Each row was made from one walk, in order. Every step used is in the known rows, and no mark comes twice. Write each row's walk.
Known rows
vimar pebil: [-25  -7   7  32   9  19  22  41   8 -32  32  -4   6   9  -8  16 -20 -37
  15   3  16   4   6  26]
safom zopul nifir logefam: [ 12  14  16 -47   0  24  43   2   6  46  19  17   9 -17   3 -14 -28  -7
   1  -6  18  40  15   2]
nodop vimar pebil zopul: [-40 -11  -4  11 -16  20  15   1 -15 -21   8  -8  -2  33 -40 -27 -33 -55
   5  32  22  -7 -13  32]
zopul nodop vimar pebil: [-21  11 -15  31  -9  42  19  34 -24 -31  35  -1  10  21 -14  25 -26 -22
 -20  19  28 -30   0  28]
nifir logefam nodop zopul safom: [-30  41   7  62  20 -51  34 -28  33  45  41  34  -4 -22   8 -28   4  34
 -21 -33  15  65  -6 -59]
nodop vimar pebil zopul nifir: [-26 -22  -5 -19 -20  39  28   8 -12   1  22 -13  18  20 -40   0 -47 -59
  11  29  20   5 -22  22]
vimar safom zopul nodop: [ 25 -14 -22  -3 -14  25  17 -12 -14 -38  25  20 -40 -33  13 -25  14  17
 -29   0  36 -21  42  23]
zopul safom: [-26   9 -10  67  24   0  15 -11  21 -31  23  15 -14  -1   1   0 -18   6
 -17  -7  21   2 -28 -23]
zopul nifir logefam nodop: [  9  13  14   1  11   8  62   6  23  53  63  21  23 -22   5   9 -34   4
   0 -25  10  62   4 -21]
logefam nodop: [ -2 -10   7  41  14   3  51 -16  32   3  54  19 -12  -9  25 -20  -6  -1
  -9 -15  14  46  20 -16]
logefam sadomok: [ -6   0  -6  34  19  -8  50 -18  32  -6  15  17  -3 -21  25   5 -32 -33
   0  -6  18  49   4  15]
nodop vimar pebil zopul safom: [-53   6 -13  40 -14   4  11 -10  -7 -25  14  -3 -13  35 -47 -33 -35 -39
  -9  22  29 -23 -57   8]
nodop zopul: [-23  -9  -2  38  21 -12  14 -17  17 -11   1  16   1 -18  19   0  10   1
  -3   3  12  47  38 -23]
logefam pebil: [  8  15  -5  29  21 -11   9  -7   5 -48  11  13 -10 -16  24  16  -5  -9
   0  17  -1   7  16 -15]
pebil zopul: [-23 -29 -12  24   1  -7   7 -26   9 -24   1   6 -15 -10  -7 -34  -8 -23
  -5  15  15  20   1   7]
safom zopul nifir: [ 17 -15   7 -34   0  36  44 -14  19  17  28  13  -8 -18  25 -21 -18 -18
  -3   1  19  38  25  -3]
pebil zopul nodop vimar safom: [ -7 -22 -44  17 -25  20   1 -30 -40 -48   4   6 -24  -7 -35 -14 -10   3
 -32  27  37 -45   4  22]
nifir logefam pebil zopul safom: [-23  43 -17  31   5 -59 -13 -27  -6 -18  -5  22 -21 -15 -20 -32 -11   4
 -11  12   4  -3 -48 -31]
pebil zopul nodop: [-13 -24 -31  31 -14  -5  -3 -19  -8 -29  15   8 -19 -28   2 -25   6  -3
 -31  16  22   1   3   5]
nifir logefam pebil zopul: [ -8  25  -5   1   3 -45  -6 -17 -12 -15 -12  18 -10 -19  -9 -23 -10 -11
   3  21  -4  11  -7  -7]
nifir zopul: [-10 -24  -1  47  10   5  19  10  18  -4  15   8  10  14  11  -2 -18 -22
 -15   5  15  38  27  -8]

Which walk is each row?
[-12  -8  -4 -17  -1   1  19  -2   0  27   8   8  16 -18 -28  -4 -35 -17
   5   6  11  34 -15   1]
pebil zopul nifir logefam
[-21  -3  -9  75  12 -12  14  -3  27  -6  24  13   0  19   2 -10 -21  -8
 -31  -5  20  21 -17 -30]
nifir zopul safom
[  9 -14 -16 -16  -3 -12   8 -24   1 -25  14   9  -7 -29   7  -1 -11 -27
   3  26  -4  18  -6 -20]
logefam pebil zopul nifir
[ 11  -6  -4 -16  -7  44  37 -35 -14 -26  -2  12 -30  13 -16 -34 -20  -5
  -7  15  36 -20  36  24]
nodop vimar safom zopul
[-17   0 -14  39 -21  35  15  43 -18  -8  39   0  23  39 -13  14 -29 -40
 -37  19  28  -9  13  18]
nifir zopul nodop vimar pebil
[ 11  -1 -12   3 -11  18  20 -15  -1  -9  25  21 -27 -24  37 -36  11   4
 -38   2  28  12  35   8]
safom zopul nodop
[  6  37  -1 -14  21 -27  12   1   1  22   7  24  24 -38  14  36  -4   8
  12   8  -7  48  22 -46]
nodop zopul nifir logefam pebil
[ -7  10 -23  36   0  38  16  -7 -21 -25  19  10   2   3   2  17 -23   4
 -37  18  29 -19  10   3]
zopul nodop vimar
[ 21  14   4 -56  -6  51  47 -11 -26  25   7  13   3   4 -34  -4 -47   1
   1   7  32  -2  20  16]
nodop vimar safom zopul nifir logefam
[-16  23  14  31  16 -34  39 -15  22  49  35  30   7 -23  16 -24   7  19
  -8 -23   8  79  35 -35]
nifir logefam nodop zopul
[ -1 -10 -12  25  10  40  27 -15 -18 -47   2   4  -8  14 -31  17 -30   0
   1  18  31 -29  17  17]
nodop vimar safom
[-18  -9 -34  23 -19  19   4 -33 -24 -22   5   7 -14   1 -11 -25 -13 -10
 -40  30  29 -14  -6   8]
pebil zopul nodop vimar
[-27 -21 -23  25 -26   0  -1  24 -15 -36  36  -3 -10 -12 -13 -16   0 -31
 -16  16  22 -11  -8  33]
vimar pebil zopul nodop
[  0  30 -26   7 -13 -41 -18  -9 -29 -21   4  22 -12 -34   2 -13   4   7
 -25  22   1  -8  -3  -6]
nifir logefam pebil zopul nodop
[-12  12   7  -2  21  -3  23   7   8  44  11  18  34 -27  -1  32 -17   7
   9  -6   8  60  22 -29]
nodop zopul nifir logefam
[ 10 -16 -34  41 -16  34  14   2 -27 -28  21  10   4  17 -18  21 -19   0
 -44  17  38 -26  31   6]
nifir zopul nodop vimar safom
[ 21  15  24 -41  -3  12  72 -14  26  77  59  26  -1 -22  20 -43 -22  -4
  -9 -26  16  72  23 -14]
safom zopul nifir logefam nodop
[ -9 -16  -4   8  20   9  26 -10  20  12  20  12  20 -30  18  25  -4  -2
   4   1  11  59  30 -33]
nodop zopul nifir
[ 24  -1   6 -50  -3  29  39   4 -11  18  18  17  -5 -24 -20  -4 -25   5
   9 -11  25  12  25  16]
vimar safom zopul nifir logefam
[  0  14 -37  15 -20  -8  -9 -39 -33 -43   3  12 -21  -9   6 -18  -4  -8
 -39  43  14 -28  -2 -10]
logefam pebil zopul nodop vimar
[ 33 -11   2 -41 -14  51  79 -44   8  24  56  16 -18  -3   0 -36 -24  -7
 -13  -8  33  21  35  -2]
logefam nodop vimar safom zopul nifir
[ 30  39  10 -56   3   0  30  -4  -3  25  16  24  -1 -26  21  -8 -18  -5
   2   5   1  29  18 -14]
safom zopul nifir logefam pebil
[ 11   2 -48   9 -24  -1 -11 -37 -49 -70   3  12 -33 -14 -19  -7   0   5
 -29  41  21 -56   5   5]
logefam pebil zopul nodop vimar safom
[  5  -1 -34  33  -2  41  16  -6 -34 -52  18   8 -12  -1 -21  28 -18  19
 -30  17  37 -50  18  16]
zopul nodop vimar safom
[  7  12 -14  -4 -16  41  27 -27 -15  -2  15  17 -21   0  22 -34 -10  -3
 -46  18  36  -5  26  12]
safom zopul nodop vimar
